Each row was made from one path, in order. Every step used is in the known rows, and no mark comes twice. Write each row's path.
Known rows:
rosis figisad sesa: [  9  12 -15  23  -3   2  -8   9  -2   9  -1  -7   9 -30  12   1  27  -3
 -13  22  -4  -2 -15]
fatu rosis figisad sesa: [ 25  14 -34  22   4   8 -15  -8   0  24  -4  10  -4 -54  21 -11  50  -6
  -9  24  -5 -10 -19]
sesa latuf tasut fatu rosis: [  2  -2 -34  18  -5  15   6 -36 -20  13   9  16 -29 -17  -3  -5  74   1
  -2 -29   3  24  16]
fatu rosis pubi: [ 19  -7  -6  -3   4   6  -8  -7   8  20 -14  22 -39 -22  14 -22  57  -8
  -2 -13 -16   2   8]
sesa figisad: [-12  14 -12  12 -22   7  -6 -26  -2   1   7   9  10  17   9   2  28   3
 -13  -3   1   6  -6]
fatu rosis resog: [ 17  -1  -8  -1  -3   3 -12  14 -15  21 -10  13  -6 -40  19  -8  32  13
  -2  -8  -2 -10  -2]
domog latuf tasut fatu rosis: [ 16  11 -35  28   8  19  10   2   0   5  12   9 -23 -29   3 -19  67 -10
  -6 -15  20  35  19]
resog rosis fatu tasut latuf: [ 10 -23 -35   6   9   5  19 -22 -30  20  -8  43 -27 -28  18 -26  34 -20
  10 -56  49  -7 -20]
fatu rosis figisad sesa latuf tasut: [ 16  11 -39  40 -11   2 -14 -45  -3  24 -10   8 -10 -54  22   3  81  14
 -28   4  -9   5   3]
tasut latuf pubi rosis resog: [ 18 -37  11   5 -31   3   2  38 -10  19  -7  16 -30  11  -7  -6  78   6
 -28 -65   2 -11  21]
resog rosis figisad sesa latuf pubi: [ 14 -30 -31  37 -15  -6 -15  -9  11  12 -10  20 -14 -17   7  13  77  18
 -45  -4  25  -6  12]
sesa figisad rosis fatu tasut: [-14   0 -36  39 -27  -4  10 -27 -36   6   1  42  -1 -33  31 -13  51 -11
   4 -34  25   3 -32]
pubi rosis figisad sesa: [ 22   6  -5  34  -9   0  -9  13  -5   3  -6  -3 -12 -15   8  -4  51  -4
 -14   6  -5 -12 -11]
resog rosis figisad sesa latuf: [ 16 -11 -35  34  -4  -8 -13 -27 -10  14 -10  16   0 -20   6  11  45  12
 -29   9  24   3  -4]
figisad sesa latuf tasut fatu rosis: [  1   5 -48  41   1   8   9 -51 -26  19   8  29 -32 -29  -6  -4  85  -6
 -12   0 -16  26   0]
tasut fatu: [ -7  -2 -10   3   5  15  12  17 -19  -2  16   3 -11   5 -13 -10  17 -15
  15 -10   8  16   1]
resog rosis fatu tasut: [  4 -15 -26  16   9   2   9  -4 -16  -1 -14  33 -25 -35  31 -17  20  -6
  16 -25  46 -15 -19]
tasut latuf pubi rosis fatu: [ 16 -33   7  -3 -32   1   9  23  -6   8  -5  21 -47   5   6 -14  79 -12
  -8 -87  18 -14  13]
resog rosis fatu: [  7 -13 -13  -6   1  -7  -1  17  -3  -6  -8  23 -18 -27  20  -6  19   4
   4 -34  39 -10   0]
sesa latuf pubi: [ -3 -23   2  12 -26  -6  -5 -17   6   2  -5   5 -17  19  -7  13  42  15
 -26 -22   4   3  20]
latuf pubi: [ -3 -19   2   1 -12   5  -3  19  21  -2  -1   4 -13   4   2   3  30   7
 -15 -11   1  -9  17]
domog latuf pubi: [ 13 -14  -1  24 -13  -4   1  22  27  -9  -1   0 -12   9  -2  -1  37   5
 -30  -8  21  13  26]
pubi rosis figisad sesa latuf: [ 22   1  -6  43 -21 -10 -11 -25 -21   7 -12  -2 -15   0  -3   6  66   4
 -24  -5   0   0  -7]
sesa latuf pubi rosis: [ 11 -30  12  24 -31  -9  -6 -14   2  -3 -10   9 -38  35 -10   8  69  13
 -25 -39   5  -7  24]
domog latuf tasut fatu: [  0  10 -18  31   0  12  16  19   1 -13  16  -6  -9  -5  -7  -8  43  -7
  -9 -15  20  42  23]

Write each row's path:
[  6 -21 -13  60 -29  -9   9 -31 -25   2 -22  37 -57  -4  13  -7  95  -5
 -16 -32   7 -13 -18] : figisad sesa latuf pubi rosis fatu tasut
[ 11 -28  19  14 -28  -2  -8  53   5  -1 -12   4 -29   2   7   1  67  22
 -23 -38  -1 -19  22] : latuf pubi rosis resog
[ 18   1 -23  28   4  19   9  13   8   8   1  15 -47 -28   6 -30 100 -13
 -11 -30   3  43  31] : domog latuf tasut fatu rosis pubi
[  3 -10 -23  11   6  12  20 -39 -27  26   2  21  -9  -1  -3 -18  18 -23
   5 -20   8   3 -21] : fatu tasut latuf
[ 19   3 -26   0   0  28  -6  25 -12  15  14   0 -11 -37  14 -22  56 -13
  16 -14  23   4  -4] : tasut fatu rosis figisad
[-16   3 -15  10   0  19  15  16  -6  -6  16  -2 -11  -9  -3  -5  38  -5
   6 -19  -2  20  15] : latuf tasut fatu
[  5   5 -20  54 -22   9   3  -7 -26   2   4  -3 -26 -11  -5   1 102   0
 -19 -25  -3  20   7] : pubi rosis figisad sesa latuf tasut fatu
[ 17 -13 -38  36 -18  17  -6  -7 -14  23   9  20 -31 -28   2  -7 109  -7
 -20  -6   7   7   2] : tasut fatu rosis figisad sesa latuf pubi
[ 10 -26  -6  -2   9  -2  -2  10  14   5 -16  26 -32  -6   6 -11  41   1
 -11 -19   7   1  16] : resog rosis pubi
[ 11 -24  13  13 -17   1  -4  24  18  -5  -5   9 -35  19  -2  -1  57   3
 -15 -29   1 -18  21] : latuf pubi rosis
[ 19   7 -43  33  -5  13  -6 -29 -34  24   8  14 -19 -31   0  -9  79 -12
  -5   7   6  18 -14] : tasut fatu rosis figisad sesa latuf
[ 13 -35  -9  25 -11  14  17 -16  -8  18  -3  30 -44  18  -3 -21  74 -20
  -9 -51  13 -16  -2] : fatu tasut latuf pubi rosis
[ -6   8 -32  43 -17  11   5 -10 -22   6  10  -5  -5 -24  -1   7  76   1
 -18  -5  -3  28   3] : rosis figisad sesa latuf tasut fatu
[  2 -20  -7  13 -11 -18  -1  36 -24  14  -3  16  13 -38   2   5  19  11
 -10 -19   0   5   1] : figisad rosis resog
[ -2 -17 -14  35 -19 -10  -1 -32   1   8  -6  21 -18  11 -10  16  55   6
 -36   6 -14   5   4] : figisad sesa latuf pubi
[ 11 -23  -3  45 -24 -13  -4 -30  -3   4 -11  23 -40  24 -14  10  81   6
 -36 -10 -14  -4   9] : figisad sesa latuf pubi rosis
[  6  11  -8  30  -2  -3   4   1  18 -10  -1  -9   1 -12   4   1  25  10
 -25  -5  14  27  24] : domog latuf tasut
[  2  -2 -24  10  -3  21   2  31 -18  16   7  12 -18 -49  15 -14  71   8
   2 -28  -3  11  14] : latuf tasut fatu rosis resog
[ 23 -12 -31  34 -22   4 -20 -26   6  24  -9  16 -22 -32  15   2  93   8
 -35   3   0  -8   2] : fatu rosis figisad sesa latuf pubi
[ 25   6 -18   1  -1  14 -18   7   4  20  -3  -3  -2 -44  26 -13  38   3
   2  -2  15 -14  -3] : fatu rosis figisad
[ 20 -25  12  26 -42  -1 -15  11   7  -2 -12 -10 -27  16   5   7  83  17
 -28 -43  19 -11  24] : sesa latuf pubi rosis figisad
[  0   1 -17  32  -7 -14   1 -51 -22   8  -7  15  -7   6 -14  13  24   1
 -21  17 -16  14 -12] : figisad sesa latuf
[ 23 -28 -10  26 -21  21   7   9  -4  21  -4   8 -32  -1  12 -22  88 -14
 -12 -54  25 -20  -1] : fatu tasut latuf pubi rosis figisad
[ 25 -15  13  28 -30  -9   0  42  13 -19 -13   5 -42   3  12 -10  72   4
 -20 -53  36   1  22] : domog latuf pubi rosis fatu
[  4 -29  -6  -8 -16   8   9   2   7  17   5  14 -16  12  -9  -5  43 -10
 -20 -40   5  -1  15] : tasut latuf pubi
[ 17  -6 -32  23  11   0 -10   8   5  10  -6  13   2 -37  16  -1  35   3
 -21  17  21  -8  -9] : resog rosis figisad sesa
